Every row comes from one small tree of marks. Brackets hold a mark, then the marks that hang from it, in alphabetical order. Every link used is in the known rows. Which tree was each row made from?
Known rows:
{gezo {kudaf {kevu detu} rebos}}: -21, 71, 115, -40, -172, 137, 90, -153, -103, -225, 31, 76, -9, -35, -107, 18, 177, 62, 145, 34, -144, 45, -13, 27, 80, -41, -314, -149, -192, 42, 160, -83, 73, -218, -54, 19, -2
{kudaf kevu}: -50, 57, 116, -59, -184, -90, -82, -128, -6, -82, 61, 76, 13, 31, 109, 63, 55, -62, -36, -44, -99, 76, 77, 9, -62, 18, -182, 51, -147, 3, -75, 98, -185, 7, 27, 110, 25
{kudaf {kevu nomir} {pemip detu} rebos}: -108, 86, 90, -103, 107, 5, -149, -242, 5, -127, 88, 125, -87, 319, -19, -38, -93, 77, -109, 5, -293, 157, 0, -179, -121, -120, -247, 1, -255, 439, -147, -84, -251, -200, 117, 18, -106
{kevu {detu pemip} kudaf}: 165, 268, 135, -48, -136, 137, 59, 69, -24, -121, -63, -204, -58, -29, -210, -46, 67, -71, 189, 106, -48, -277, -23, -100, 373, 220, -144, -290, -103, 295, -63, 124, 50, -309, 59, -163, -118
{pemip detu}: -113, -248, -56, 109, 90, -83, -50, -121, 62, -102, 83, -162, 76, 209, 41, -14, -40, -116, 107, -21, -59, -92, 65, -2, 59, -85, 8, 103, 106, 69, 82, -36, -34, -81, 128, -124, -211
{rebos {detu kevu pemip}}: 36, 202, 139, 23, -186, -65, -90, -95, -27, -23, -31, -185, -77, -79, 28, 177, 44, 74, -17, -190, 118, -175, 103, -35, 197, 36, -79, -256, -6, 283, -83, 132, -51, -111, 149, -98, -156
{kudaf pemip rebos}: 68, 80, -61, 3, 124, 116, -36, -75, -97, 8, -65, 148, -143, 146, -138, -55, 84, 170, -159, 26, -134, 137, -99, -80, -32, -173, -54, -98, -126, 287, -23, -188, 87, -118, 12, -37, 137
{kevu kudaf {nomir {rebos detu}}}: 31, 415, 181, -245, 115, 22, 75, 237, 168, -93, -58, -61, -60, 338, -69, -176, -265, 133, 73, 127, -75, -58, -100, -161, 137, 157, -144, -123, -286, 240, -236, 124, -220, -253, 77, -172, -350
{nomir rebos}: 15, -109, 25, 5, 126, -37, 1, 62, 95, -99, -5, -14, 45, 244, -80, -167, -23, 185, -71, -41, 30, 33, -52, 31, 107, -140, -14, 65, -128, 10, -61, -141, -108, -42, 101, -95, -20
{nomir {rebos detu {kudaf kevu pemip}}}: 32, 314, 125, -49, -103, -88, -46, -99, 99, -74, -85, -48, -125, 294, 71, 112, 18, 163, -176, -136, -73, 79, -28, -27, 194, -177, -136, 59, -198, 223, -171, -11, -212, -29, 144, -199, -88
{rebos detu kudaf}: 18, 537, 131, -37, -283, -109, 18, -114, 108, -2, -112, -223, -199, 7, 168, 261, 6, -3, -37, -89, -11, 11, 11, -41, 180, -4, -35, 6, -45, 135, -73, 177, -1, 36, -2, -215, -98
{kudaf kevu {pemip detu}}: -54, -76, -25, 9, -28, -7, -182, -269, -108, -11, 64, 129, -18, 251, 92, 164, 7, -109, -81, -98, -245, 26, 69, -44, -59, -134, -192, 53, -8, 284, -82, -14, -235, -61, 176, 25, -139
{subi detu}: -71, 46, -17, 98, -129, -9, -18, -250, -111, 62, 165, 8, -99, 73, 10, -30, 64, -108, -69, -29, 39, -28, 112, 83, 131, -100, -121, -89, -8, -4, -48, -76, 84, 104, 187, -33, -23
{gezo {kudaf {pemip {detu kevu subi}} rebos}}: -42, -8, -26, 112, 142, 224, 5, -246, -235, -115, -25, 109, -6, 142, -172, 60, 48, 39, 126, -31, -156, 32, -36, 25, -31, -224, -194, -198, 48, 191, 194, -206, 139, -255, 50, -59, -129
{pemip detu {kudaf kevu}}: -285, 36, -1, 140, -118, -112, -231, -197, 72, -376, 70, -71, 114, 250, 98, -43, -69, -169, 64, 7, -265, -47, 62, 41, 10, -156, -70, 16, 51, 200, -31, 33, -143, -19, 144, -20, -245
{nomir {rebos {kudaf {kevu {detu subi}} pemip}}}: 14, 229, 143, 16, 7, 25, -86, -152, 44, -101, -47, -56, -63, 261, -70, 35, -50, 131, -114, -108, -108, 90, -18, 14, 155, -175, -138, 70, -191, 198, -155, -99, -213, -80, 98, -151, 1
{gezo {kudaf kevu {rebos {detu pemip}}}}: 4, 205, 137, -48, -167, 40, 86, -148, -116, -216, 23, 86, -40, -70, -30, 70, 201, 43, 70, 31, -115, 13, -56, -11, 21, -83, -353, -195, -182, 107, 116, 13, 106, -120, -23, 20, -22
{gezo {kudaf {kevu nomir} pemip rebos}}: -24, 208, 55, -138, 48, 230, 48, -135, -174, -98, -7, 297, -58, 51, -78, 61, 9, 89, 25, 58, -226, 132, -109, -71, -145, -83, -315, -178, -155, 217, 34, -80, -28, -158, -25, 85, -85
{rebos {detu {kevu nomir} {pemip kudaf}}}: -56, 395, 168, -31, -150, -17, -148, -44, 34, -112, -43, -157, -69, -81, 27, 132, -125, 98, -13, -116, 45, -162, 57, -92, 144, 62, -68, -328, -28, 429, -193, 146, -120, -112, 136, -73, -263
{kevu {kudaf pemip}}: 117, 297, -41, -79, 29, 152, 32, 52, -97, 59, -123, 125, -83, 210, -65, 6, 7, -94, 39, 94, -151, -41, -97, -67, 60, 39, -72, -175, -51, 193, -75, 106, -21, -186, 46, -81, -135
{detu {kevu kudaf} pemip}: 18, 253, 131, -19, -72, 109, -54, -109, -103, -69, -127, -45, -18, 22, -90, 40, -2, -111, 96, -112, 135, -194, 44, 6, 107, 90, -37, -390, -29, 242, -118, 216, -168, -256, 142, -21, -168

Write each row's tree:
-148, 198, 66, 12, -88, 95, -93, -359, -88, 85, 88, 12, -152, 232, -7, 17, -135, -6, -91, -188, 80, 35, 161, 78, 134, -114, -78, -222, -93, 167, -195, -56, -221, -45, 275, -65, -205
{subi {detu {kevu {nomir {rebos {kudaf pemip}}}}}}
-179, 299, 110, 66, -111, 83, -132, -319, -106, -110, 109, 2, -111, 47, -78, -92, -81, -45, -78, -87, 71, -77, 108, 43, 110, -86, -107, -411, -77, 317, -195, 4, -71, -22, 249, 18, -121
{subi {detu {kevu nomir} {pemip {kudaf rebos}}}}
-95, 332, 256, 259, 71, 107, -311, -275, -182, -209, -24, -110, 49, -132, -199, 53, -178, -32, 18, -125, 13, -159, 99, 42, -2, -111, -96, -375, 87, 363, -136, 52, -12, -110, 97, 67, -30
{detu kevu {pemip kudaf} subi}
-8, 251, 162, 4, 43, 142, 71, -129, -127, -159, -7, 5, -35, -87, -153, 47, 3, 120, 132, 12, -21, -31, -47, -43, 16, -58, -260, -282, -90, 172, 113, -55, 158, -213, -21, -36, -108
{gezo {kudaf {rebos {detu {kevu nomir} pemip subi}}}}
-80, 89, 57, 112, -160, 42, -91, -361, -169, 32, 127, -17, -86, 4, -22, 36, 63, -130, -61, -164, 164, -131, 163, 112, 154, -83, -114, -312, -3, 158, -101, 9, -41, 11, 289, 9, -74
{subi {detu kevu pemip}}
-219, -38, 181, 162, 210, -34, -195, -316, 47, -141, 74, -286, 73, 315, -62, 13, -328, -29, 135, -167, -18, -55, 186, 0, 47, -112, -47, 10, 23, 178, -39, -58, -232, -252, 167, -168, -334
{pemip {detu {kevu {nomir {rebos kudaf}}} subi}}
-3, -75, -95, 82, 183, 45, -69, -167, -57, -72, -9, 32, -98, 284, -117, -62, 51, 97, -91, -4, -181, 75, -60, -83, 12, -222, -45, -25, -47, 336, 29, -215, 67, -172, 96, -126, -10
{kudaf {pemip detu} rebos}
-60, 367, 377, 68, 249, 111, -212, -258, -75, -91, -5, -173, 3, -13, -201, 26, -353, 96, 17, -169, 112, -100, 59, -62, -17, -26, -148, -267, -77, 374, -241, 40, -229, -193, 111, -6, -120
{detu {kevu {nomir {rebos kudaf}}} pemip subi}
-40, 113, 77, -50, -94, 97, 85, -143, -120, -215, 23, 174, 1, 11, -46, 5, 165, 20, 96, 49, -128, 103, -60, 39, -74, -84, -297, -124, -159, -20, 150, -37, 63, -133, -54, 63, -8
{gezo {kudaf kevu rebos}}
-155, -151, 3, 96, -3, -33, -82, -208, 28, -125, -3, -186, 75, 333, 12, 7, -73, -161, 198, -120, -7, -118, 161, 43, 136, -25, 24, -87, 62, 85, 53, 59, -184, -298, 191, -160, -368
{pemip {detu {kevu kudaf}}}
0, 390, 141, -153, 294, 137, -23, 20, 8, -74, -19, 28, -103, 354, -196, -161, -289, 35, 93, 178, -245, 2, -98, -232, -28, 57, -171, -157, -206, 420, -163, 22, -80, -337, 43, -125, -262
{kevu {kudaf {pemip {detu subi}} rebos} nomir}
-288, 69, 35, 143, -94, -137, -209, -210, 106, -469, 62, -81, 66, 286, 23, -165, -8, -86, 30, 41, -291, 39, 41, 24, 21, -213, -98, 1, -92, 239, -6, -32, -68, -90, 108, -37, -133
{pemip detu {kudaf kevu rebos}}
-26, 483, 241, -3, -253, -10, -72, -269, 22, -112, -49, -150, -110, -69, 44, 207, -28, -108, 16, -64, -91, 15, 54, -15, 102, 20, -163, 0, -110, 163, -116, 162, -135, -13, -15, -55, 44
{rebos {kudaf {kevu {detu pemip subi}}}}
25, 196, 22, -11, 96, 47, 3, -49, 77, -43, -122, 9, -72, 301, -25, -15, -56, 148, -132, -79, -24, 97, -115, 10, 100, -209, 0, 60, -100, 135, -123, -93, -171, -13, 91, -161, -28
{nomir {rebos {kudaf pemip}}}
-305, 216, 207, 171, 93, -118, -304, -253, 82, -471, 135, -145, 74, 273, -79, -174, -230, -42, 60, 80, -345, 35, 67, -53, -65, -180, -208, -5, -115, 341, -80, -68, -66, -137, 73, -20, -159
{pemip {detu subi} {kudaf {kevu nomir} rebos}}
-19, 748, 375, 18, -107, -37, -137, -280, 18, -28, -90, -316, -174, -101, 31, 330, -238, 26, 4, -175, 71, -95, 87, -105, 135, 31, -135, -220, -37, 389, -216, 227, -128, -96, 52, -170, -172
{rebos {detu {kevu nomir} pemip subi} kudaf}
-12, 308, 57, 60, 14, 40, -72, -5, -22, -261, -50, 22, -28, -111, -115, -108, 42, 25, -53, 101, -50, -96, -153, -46, 12, -91, -44, -226, -25, 327, -96, 26, 112, 43, 22, 34, 96
{detu {pemip {kudaf rebos}}}
36, 125, 99, 24, -61, 227, 12, -231, -237, -141, 21, 148, -47, 4, -176, 96, 142, 81, 76, 20, -235, 59, -20, -8, 16, -121, -369, -194, -131, 224, 123, -178, 98, -233, -26, 25, 27
{gezo {kudaf {kevu {detu subi}} pemip rebos}}
108, 478, 271, -111, 178, 263, -44, 22, -38, -69, -22, -140, -145, 157, -384, -143, -277, 155, 150, 150, -253, -56, -12, -263, 208, 186, -260, -267, -285, 543, -174, -70, 3, -509, -27, -184, -165
{kevu {detu subi} {kudaf pemip rebos} nomir}
-18, 40, 80, -47, -194, 148, 78, -138, -132, -143, 34, 94, 37, -71, -28, 128, 119, -45, 178, 1, -126, -36, 30, 50, 68, 21, -281, -127, -60, 4, 145, -18, -4, -146, -21, 46, -106
{gezo {kudaf {kevu detu}}}
42, 183, 197, 183, -40, 115, -144, -83, -74, -195, 56, -250, 7, -217, -268, -12, -57, 32, 96, 19, -88, -223, 56, -56, 249, 34, -145, -218, 31, 378, -71, -78, 156, -140, 16, -77, 63
{kevu {detu {pemip kudaf} subi}}
-189, -59, 66, 17, 73, -16, -79, -166, 84, -164, 12, -190, 41, 359, -35, -81, -181, -71, 196, -81, -21, -77, 130, -42, 88, 12, 4, -112, -55, 176, -16, 43, -222, -354, 169, -146, -395
{pemip {detu {kevu {kudaf rebos} nomir}}}
6, 380, 96, -156, 283, 169, -39, 23, -21, 24, -13, 27, -61, 311, -112, -46, -361, -60, 118, 143, -221, -74, -76, -207, -39, 120, -141, -139, -61, 377, -184, 101, -154, -261, 76, -96, -378
{kevu {kudaf {pemip {detu subi}}} nomir}
42, 190, 179, 102, -7, -129, -43, -87, 13, -128, 46, -177, -110, 44, -123, -59, 61, 187, -53, 17, -50, 43, 22, -83, 106, -92, -163, -54, -195, 157, 22, -107, 218, -133, -36, -119, 111
{kudaf {rebos {detu subi}}}
-163, 48, 69, 31, -84, 48, -86, -285, -58, 31, 138, -10, -79, 212, -16, -74, -116, -2, -54, -161, 120, -2, 202, 92, 145, -75, -90, -207, -107, 77, -153, -76, -193, -71, 267, -33, -198
{subi {detu {kevu {nomir rebos}}}}
7, 358, 177, -170, -56, -19, -135, -136, -14, -49, 32, 130, -206, 166, -4, 58, -32, 206, -202, -26, -246, 173, -25, -219, -42, -49, -306, -83, -352, 493, -225, -12, -162, -163, 62, 3, -28
{kudaf {kevu nomir} pemip {rebos detu}}
-46, 5, -14, -2, 2, 153, 24, -249, -178, -161, 19, 215, -6, 163, -48, 83, 136, -13, 67, 14, -238, 74, -64, 16, -72, -195, -291, -114, -64, 168, 155, -128, 43, -173, 45, 21, -102
{gezo {kudaf kevu {pemip detu} rebos}}
